(in the rows, 128 means zero)
Known rows, with every step that occurs
piboz-napen-leri: [ 84 177 151 119  89 163 158 108 117  84 125 127 125 102 145  97 127 132
 110 118 105 111 115 169 106 123  98 142 153 122 132 147 137  95 115  89
 150  98 115 136 152 132  89]
luro-tudo: [139 160 139 119  95 134  98  94 129 128 200 115 132 112 161 130 139 176
 103 126 109  81 141 111 143 116  86 186 109 102 111 160 139 146 124 168
 184 170 126 109 130 129 122]
lofam-bedazo-dori-gefi-zadad-zeki: [195 122  42  77 115 117 133 139 104 171 162 134 150 126 102 156  83 163
 177 115 143 158  95 120 114 141 143  53 140 114  93  96 218 125 108 157
 110 195 169  89 200 175 160]
zadad-zeki-luro: [182 104 127 133  73 140  88  53 114 121 155 175 162 146 126 136 120 121
 136 145 127 111 110 146  88 112 101 126 123 110 115 112 142 133 116 157
 183 178 142  98 171 121 124]
leri-zeki-zadad-ruza-tudo-luro: [116 137 152 106  96  46 197 129 110 120 126 124 112 139 155 106 113 138
 150 126 150 143 108 182 119 164 143 161  76 103 141 152  52 142 130 185
 117 150 117 148 153 165  71]
lofam-bedazo-dori: [178 133  86  96 122 134 142  82 103 154 178 128 139 131 139 132 117 170
 164 111 146 122 103 102 109 127 154 103 119 100 118 142 196 126  76 181
 139 135 133 109 182 178 155]
tudo-luro: [113 120 125 101 139  85 113  72 133 114 153 137 147 114 166 137 100 162
 117 131 108 108 117 148 119 136 117 123 135  90 168 125 117 116 115 153
 178 123 122 136 134 138 117]
ruza-reke-leri-zeki-luro-tudo: [ 94 139 108 115 104 127 219  87 116 115 162 119 163 170 136  71  84 172
 153 182 138 101 138  98 135 121 108 148  89 104  84 128 119 160 151 170
 167 210 129  86 125 158  85]
ruza-zadad-zeki: [189 100 111 152  87 124 154 115 101  79 147 143 151 131 118 146 114 146
 127 158 125 181 105 160 129 121 134 108 124  70 145 142 163 142 111 161
 169 169 125 110 134 139 120]
piboz-napen: [102 165 119 126  94 138 122  72 128 108 126 128 119 110 125 106 130 153
 106 134 114  90  96 131 112 131  94 151 146  97 124 135 117 119 115 132
 163 103 112 116 147 141 126]
ruza-reke-leri: [118 120  81 147 110 139 199  87 109  89 118 139 160 167 127  84  87 173
 164 179 124 136 119  88 145 123 124 125 143  65 106 115 164 180 135 155
 163 141 127  91 120 153 119]
dori-napen-leri-reke: [118 117 153 138 121 186 138 132 128 100 138 149 112 113 158 112 135 168
 153 119 122 159  93 153 130 126 139 134 127 116 160 110 132 132  77 115
 154 155 150 118 149 145 106]
lofam-bedazo-dori-gefi-zadad: [185 148  65  67 137 121 151 132 111 170 167 121 149 137 118 158 101 179
 171 115 145 138  93  94 119 126 142  58 154 111 102 115 200 115 108 162
 109 186 161 110 199 188 168]
dori-gefi-zadad-zeki: [164 115  80 106 107 125 108 155 131 121 147 141 145 137 107 152  93 137
 144 153 110 156 100 129 134 131  98  72 169  98 104  90 160 143 150 139
 137 214 178 106 168 145 148]
lofam-leri-napen-piboz: [119 103 139  80 136 114 174  70 121 159 214 128 148 117 116  60 107 129
 169 107 114 104 103 138 123  99 140 168 130  86 118 135 157 149 141 130
 150  96 107 118 163 123 217]
bedazo-dori: [163 124 104 119 134 117 108 100 112 138 140 143 140 115 139 148 121 155
 147 139 118 125 116  89 140 100 149 135 123 103 135 165 154 138  93 182
 154 111 129  97 155 162 181]
tudo-ruza-reke-leri: [ 94 115  81 132  90 122 156  84 112 113 129 131 147 195 129  90  91 184
 169 172 138 141 136  83 168 148 101 113 134 107 121 108 167 184 112 166
 163 131 122 110 138 152 113]
piboz-napen-dori: [ 82 142 118 124 103 131 117  82 155 105 100  89 132 120 120  96 147 150
  90 139 101  63 106 141 121 143  72 171 134 112 117 124 100 128 108  97
 158 110 124 123 128 136 135]
reke-leri-napen-dori-bedazo: [114 102 126  85 126 115 185  82 163  72 156 131 189 155 142  63 125 165
 145 151 122  88 157 144 141 117 110 144 127  82  94 102 137 213 129 122
 161 104 128 116 161 162 208]
gefi-zadad-ruza: [145 107 140 117  97 133 146 121 111 107 120 146 158 156 142 149 136 123
 163 148 116 132 114 167 117 133 117 144 179  90 133 127 132 168 130 144
 124 161 135 135 169 166 103]
lofam-leri: [143 111 135 128 141 149 162  67 134 130 174 139 140 145 131 101 123 141
 163 152 111  99  96 100 130 114 152 165 117  85  98 156 169 153 127 158
 172 137 104 112 140 132 168]
zeki-zadad-ruza-tudo: [187 166 164 153  58  93 145 105  88 114 104 139 118 154 142 133 158 152
 151 113 152 133  99 141 117 135 124 190 111  91 129 157  98 172 115 180
 124 132 107 128 172 138 104]
gefi-dori-napen: [148 124 157 134 138  95  72  88 149 133 128 161 134 125 107 104 148 194
 143 159 123 122  75  93 133 123 111 137 157  85 146 109 140 149 128  87
 130 181 124 126 126 150 172]
zeki-luro-tudo-ruza-zadad: [165 171 176 105  70 114 105  55 108 139 184 115 162 165 139 162 148 187
 102 139 146  78 137 108 128 107  77 147 100 146 146 159 140 119 105 180
 189 199 102 128 173 126 101]
zadad-zeki-luro-tudo-ruza: [156 131 134 112  41 122  50  56 117 152 188 145 146 146 132 138 123 154
 118 133 132  87 153 141 119 134  63 158  93 156 102 115 152 147 109 168
 191 195 131  91 174 108  99]
zadad-ruza-tudo-luro: [119 143 145 147  92  68 129  96  94 120 102 167 140 147 162 128 108 166
 149 117 143 143 134 160 109 165 130 149 114 125 161 156 108 177  95 155
 127 151 108 137 148 135  80]
luro-tudo-ruza: [118 157 139 106  74 119  64  88 132 147 201 106 121 136 159 129 139 183
 112 127 120  89 159 104 165 140  69 174 104 137 117 151 152 155 106 176
 186 159 119 124 143 130 116]
piboz-napen-dori-gefi: [102 161 101 116 113 113 109 116 167 120  94  93 134 126 103 103 133 177
  95 128 101  80 100 123 126 139  61 136 142 127 101 104 115 124 121  91
 137 145 155 114 134 131 154]
ruza-tudo-luro: [ 93 149 126 128 114  79 121  83 105 112 136 140 127 132 163 133  95 159
 112 125 138 120 130 109 131 156 127 130 109 101 175 166 109 145 101 149
 164 161 101 140 135 135 109]
napen-dori: [128  94 127 130 121 134 104  99 160 101 135  96 149 146 144 113 149 142
 116 143  96  85 126 122 138 128  90 164 129 101 126 130 121 157 107 125
 165 154 147 134 120 137 154]
luro-tudo-ruza-reke-leri-napen: [105 177 104 102  67  99 150  95 112 132 179 110 160 159 136  81  89 199
 155 140 139 126 188 115 175 135  78 166 100 123 102 119 179 196 131 149
 165 143 112  88 148 135 126]
luro-tudo-ruza-zadad-zeki: [151 138 121 123  52 106 101 117 111 125 187 109 129 135 131 149 122 185
 109 140 131 141 153 143 163 141  85 151  91 129 132 149 172 155 101 171
 178 183 112 111 140 127  96]
reke-leri-zeki-luro-tudo-ruza: [ 65 124 126  88 101 109 182  65 147 115 188 131 159 178 152  69 125 151
 145 158 135  89 158  98 139 127 105 142  73 137  71 127 103 164 140 198
 160 181 134 121 161 176 102]
reke-leri: [111 108 100 139 125 137 175  72 133  71 142 158 159 154 150  86 127 154
 151 155 112 118 123  87 135 110 135 129 133  68  89 122 142 184 133 169
 156 118 138 111 140 170 146]
bedazo-dori-gefi: [184 143  86 106 145  98  95 138 127 155 138 149 145 120 121 152 109 187
 149 132 120 144 106  72 145 100 135  88 133 124 115 137 171 133 105 181
 136 143 163  90 159 154 203]
gefi-zadad-zeki: [141  84  90 116  89 149 117 118 112 104 148 137 147 133 124 150 107 103
 141 162 107 141 114 154 132 139 112 121 164  77 124 111 148 148 138 135
 155 181 140 115 160 152 120]
leri-zeki-zadad-ruza-tudo: [139 138 157 127  83  88 196 139 106 113 134 125 107 154 146  96 137 127
 159 129 151 150 108 160 121 153 139 173  77 102 111 163  57 159 133 190
 117 164 124 143 155 169  89]
gefi-zadad-zeki-leri: [149 105 100 110  98 156 121  88 112 100 142 153 164 158 109 113  97  90
 151 173 105 138 103 143 107 122 126 143 182  78 126 109 138 138 130 150
 175 180 115  96 151 141 130]
lofam-bedazo-dori-napen-leri-zeki: [144 130  97  81 134 139 194 149 108 161 171 128 121 106 140  96 110 167
 171 109 156 162 107 131 113 128 169  80  94 144 132 130 176  84  82 123
 103 165 142 109 179 201 140]
zadad-zeki-luro-tudo: [176 134 137 126  53 135  74  56 113 137 188 152 154 123 135 137 123 146
 117 134 123  84 139 143 101 116  79 168  98 125  97 125 147 137 124 161
 190 203 135  83 164 108 104]

Rows
[170 129  95 118 137 113  89 110 119 165 114 159 127 100 123 146 132 190
 141 141 134 134  99  72 143  98 150 118 114 119 154 129 150 122  85 147
 132 122 126  71 155 176 207]	bedazo-dori-napen
[ 90 157  97  97 116 116 124 135 161 116  87  79 144 129  94 120 128 159
  98 142 100  78  93 129 132 143  64 127 170 118 107  96 115 116 135  79
 126 163 150 124 146 147 148]	piboz-napen-dori-gefi-zadad
[ 91 113 159 102 123 160 203 161 129  80 187 126 127 125 178  83 117  96
 147 136 107 156 139 169 128 121 134 121 123 126 124 165 121 110 129 129
 150 161 150 163 140 159  86]	napen-leri-zeki
[147 145 151 171  74 113 126 105  92 113 112 172 135 163 153 118 136 151
 158 121 147 147 134 130 117 150 127 160 122 121 129 166 122 203  96 167
 127 162 116 128 155 137  98]	zadad-ruza-tudo
[ 66  84  91 112 143 128 227 103 147  71 166 143 146 158 152  55 113 130
 161 169 118 138 129 103 141 127 150 119 103  76  74 130 105 177 149 182
 143 147 149 123 131 194 128]	reke-leri-zeki
[196 154  70  88 134 116 133 117 116 173 172 135 140 132 125 134 107 201
 168 100 148 136  95  92 112 126 144  64 128 119 102 123 204 120  92 176
 122 164 165 103 185 171 173]	lofam-bedazo-dori-gefi
[118 116 137  78 112 103 132  86 113 141 212 131 147 108 136  84 119 130
 135  89 118 119 120 154 120 101  99 138 156  85 153 116 125 138 133 133
 142  93 139 135 162 127 193]	leri-napen-piboz
[152 112 162  75 112 120 123 107 166 110 180 112 172 143 145 101 133 158
 123 138 123  77 154 176 133 124  87 157 138 104 133 122 126 179 108 109
 180 119 128 137 165 130 213]	leri-napen-dori-bedazo
[174 151 110  91  83 122  87 126 124 148 173 138 164 133 113 169 104 155
 126 143 118 105 118 129 120 114  71 107 142 127  88  93 151 128 153 141
 151 252 167  90 181 127 121]	dori-gefi-zadad-zeki-luro-tudo
[108 111 167 135 115 199 166 123 122  70 164 129 123 135 175 112 128 130
 163 115 107 149 112 175 123 130 137 151 139 103 137 146 134 150  84 151
 177 143 156 150 154 126  71]	napen-leri-reke
[102 105 108 106 126 107 241 100 140  75 156 122 136 148 147  65 131 130
 158 159 124 129 103 112 144 115 149 144  96  54  73 122  84 157 165 194
 140 127 140 125 144 197 132]	reke-leri-zeki-zadad
[174 109 133 128  58 107 113  74 100 115 148 141 157 179 117 157 122 150
 130 156 148 151 118 146 125 132  99  93 118 132 157 127 159 128  93 172
 177 175 118 128 177 131 108]	tudo-ruza-zadad-zeki-luro
[110  98 100 150 102 113 237 124 113  97 104 155 159 182 136  65  89 161
 205 172 138 172 129 154 124 148 139 140 117  99  91 116 126 208 135 170
 113 151 144  97 131 172  79]	zadad-ruza-reke-leri-zeki
[117 164 129 112  65 121 125  40 106 141 162 125 170 184 136 111 112 200
 136 157 147  71 149  82 135 121  69 157 103 144 104 118 151 157 126 173
 185 185 112  90 162 127  92]	zeki-luro-tudo-ruza-reke-leri
[141 136 148 132 112 158 126 134 119 107 133 155 127 107 158 114 136 158
 131 128 119 145 114 127 126 104 121 116 141 129 160 118 149 101 109  83
 139 148 134 115 148 150 133]	dori-napen-leri
[147 161 142 114  77 106 109 103 116 128 187  95 134 145 144 148 138 194
  97 136 132 119 147 118 168 130  89 153 102 124 146 166 161 143 100 175
 182 169 104 130 139 137 105]	luro-tudo-ruza-zadad
[149 106 117 110 118 104 120 168 158 120  98 105 169 165 120 137 141 155
 148 143 102 118 115 146 138 141  82 127 172 128 108  92 126 169 133 109
 104 208 177 131 154 150 143]	napen-dori-gefi-zadad-ruza
[158 140 118 115 133 135 122 146 106 140 115 158 135  88 140 136 128 166
 143 126 122 155 113 105 137  91 155 113 120 143 163 138 174 101  86 111
 122 118 129  85 163 167 170]	bedazo-dori-napen-leri
[130 153 120 103 112  59 134 155 109 132  97 151 154 152 133 159  89 170
 152 129 135 155 117 139 126 162 112  87 160 124 146 116 124 158 134 137
  99 208 148 135 173 148 109]	dori-gefi-zadad-ruza-tudo-luro
[145 139 173 118  79 130 241 181  94  93 130 109 127 142 156  91 110 123
 182 139 130 177 115 213 118 133 130 155 120 119 132 140 110 113 140 131
 120 144 135 137 148 150  43]	napen-leri-zeki-zadad-ruza-reke
[162 163 162 132  70  48 143  91  88 118  97 137 126 137 150 143 133 166
 138 110 147 131 105 166 109 150 129 178 103  93 156 144  88 150 116 171
 126 120  98 129 164 139  84]	zeki-zadad-ruza-tudo-luro
[ 82  99  78 129 127 130 243 114 120  90 139 127 151 171 134  57  73 154
 177 193 131 152 123 103 148 135 136 120 112  74  92 122 129 176 147 168
 151 167 137 103 112 174 106]	ruza-reke-leri-zeki
[ 93 126 139  96 101 144 115  79 169 111 119  93 126 124 124 105 139 177
  81 153 115  28 103 149 122 148  63 166 146 119 121 127  94 138  93 105
 183 109 112 131 140 132 154]	piboz-napen-dori-bedazo
[170 135  79  83 146 103 114 154 123 153 127 136 151 126 115 174 104 165
 152 145 117 142 101  78 152 103 137  82 158 113 123 131 168 122 124 162
 119 165 160 104 175 173 194]	bedazo-dori-gefi-zadad
[166 121 111 116  90 119 114  83 140  99 147 149 188 153 107  52 102 105
 155 137 105 141 145 180 101 118 114 176 137 100 116  97 139 169 113 124
 175 145 127  82 140 112 179]	zadad-zeki-leri-napen-dori
[137 133 193 104 133  91 157 153 143 113 136 126 117 110 122  79 150 155
 155 149 118 152  74 151 134 118 127 143 130 101 144 119 107 103 150  70
 107 178 129 153 138 164 129]	gefi-dori-napen-leri-zeki-zadad
[198 126 115 146  96 129 160  89 102  75 137 156 170 157 109 109 102 133
 137 167 122 178  94 150 106 108 150 125 144  76 153 143 145 134 100 176
 184 163 104  95 126 128 126]	ruza-zadad-zeki-leri
[117 116 187 136 138 138 118 120 145 101 130 156 125 122 125  95 142 183
 169 141 114 150  73 148 129 134 133 143 154  99 155 111 139 153 102  78
 136 186 139 144 134 138 116]	gefi-dori-napen-leri-reke
[121  87 140 137 149 177 172  63 142 118 172 128 126 154 134  98 120 149
 190 142 113 109  73 129 130 133 173 184 106  73  96 147 141 180  96 192
 194 148 126 111 142 129 142]	lofam-leri-reke
[174 128  83  99 115 131 110 134 133 121 142 158 165 159  98 120  86 129
 155 162 109 156  92 124 115 121 113  93 186 100 105  86 146 136 144 151
 151 212 158  90 154 132 153]	dori-gefi-zadad-zeki-leri
[120 145 169  85  90 102 163  97 125 136 206 101 147 169 143 125 130 158
 114 152 150 107 134 131 133 123  98 133  72 150 130 166  99 111 121 193
 178 222 120 146 161 161  88]	leri-zeki-luro-tudo-ruza-zadad
[140 128 141  99 115 108 128 108 150 104 157 107 178 141 142  89 137 132
 136 120 109 111 157 163 135 118  95 162 128  96 132 119 134 172 121  98
 149 127 141 129 151 139 196]	leri-napen-dori
[ 76 105 103 110  93 117 191  72 122 123 143 128 156 213 127  74  87 161
 176 186 155 127 134  99 142 145 101 104 108 133 109 107 125 162 123 178
 163 172 131 118 155 161  96]	tudo-ruza-reke-leri-zeki-luro
[132 122 141 132 132 180 132  49 140  90 159 150 142 173 137  77 117 140
 168 144 114 125  80 125  98 121 154 182 155  76 134 131  90 163  78 215
 215 150 126 106 130 123 124]	zeki-leri-reke
[ 83 104 103  89 123 105 188  70 120 102 183 146 167 125 133  50 115 143
 156 109 115 124 127 120 129  97 123 127 146  67 109  98 130 184 146 146
 126  81 138 119 158 153 189]	reke-leri-napen-piboz
[180 140 114 114  85 125 117  72 118 101 170 182 175 144 115  59  92 108
 164 134 115 166 134 171  94 109 131 154 145  91 118 107 147 161 120 154
 182 133 120  77 155 118 171]	zadad-zeki-leri-napen
[154 116 154 109  95  92 192 133 126 116 150 122 119 140 150 104 145 126
 167 135 133 143  95 184 117 135 132 169 100  91 105 134  65 139 145 195
 126 136 143 135 160 173 100]	leri-zeki-zadad-ruza
[ 89 113  92 106  88  99 211 105 118 113 138  97 127 194 122  77  96 166
 173 177 148 150 117 109 166 151 111 130 101  97 105 107 120 163 138 186
 149 131 123 117 141 170 102]	tudo-ruza-reke-leri-zeki-zadad
[159 124 140 118  82  95 215 144 109 123 130 109 121 153 136 100 117 145
 178 155 143 157  93 184 123 141 128 165 105  88 115 129  80 140 140 183
 128 149 135 117 143 163  83]	leri-zeki-zadad-ruza-reke
[115 156 177  98 103 147 154 138 126 137 179 136 132 106 164 100 136 155
 119 129 131 111 133 137 118 103 103 142  88 167 138 133 111  83 124  97
 145 217 135 112 156 158  95]	dori-napen-leri-zeki-luro-tudo
[126 122 116  98 146 127 156 168 119 140 130 148 123  91 147 112 116 152
 152 137 128 168 120 116 147 103 165 109  97 151 151 147 141  95  91 120
 112 136 140  97 153 189 159]	bedazo-dori-napen-leri-zeki
[156 140 127  89 131 111 166 171 113 143 123 128 113  85 137 123 132 151
 153 132 131 163  96 125 142  93 164 128  85 132 151 139 123  74 108 130
 106 116 129  94 166 189 158]	bedazo-dori-napen-leri-zeki-zadad
[162 100 111 134  68 108 124 108 107 104 152 132 139 160 119 148 112 152
 133 155 140 181 124 153 153 146 110  96 119 116 150 133 169 153  91 172
 168 154 121 127 152 141 111]	tudo-ruza-zadad-zeki
[188 143  80 108 121  93 143 175  94 164  82 139 165 149  99 172  80 187
 192 155 134 173 102 109 146 123 133  94 166 128 127 116 183 151 120 158
  95 171 158  75 172 165 149]	bedazo-dori-gefi-zadad-ruza-reke
[141 118 142  95 114 112 190 122 135 112 178 100 110 130 149 103 135 120
 137 146 125 124  92 143 132 123 129 154  96  74 112 144  70 113 150 193
 155 145 139 142 144 170 123]	leri-zeki-zadad
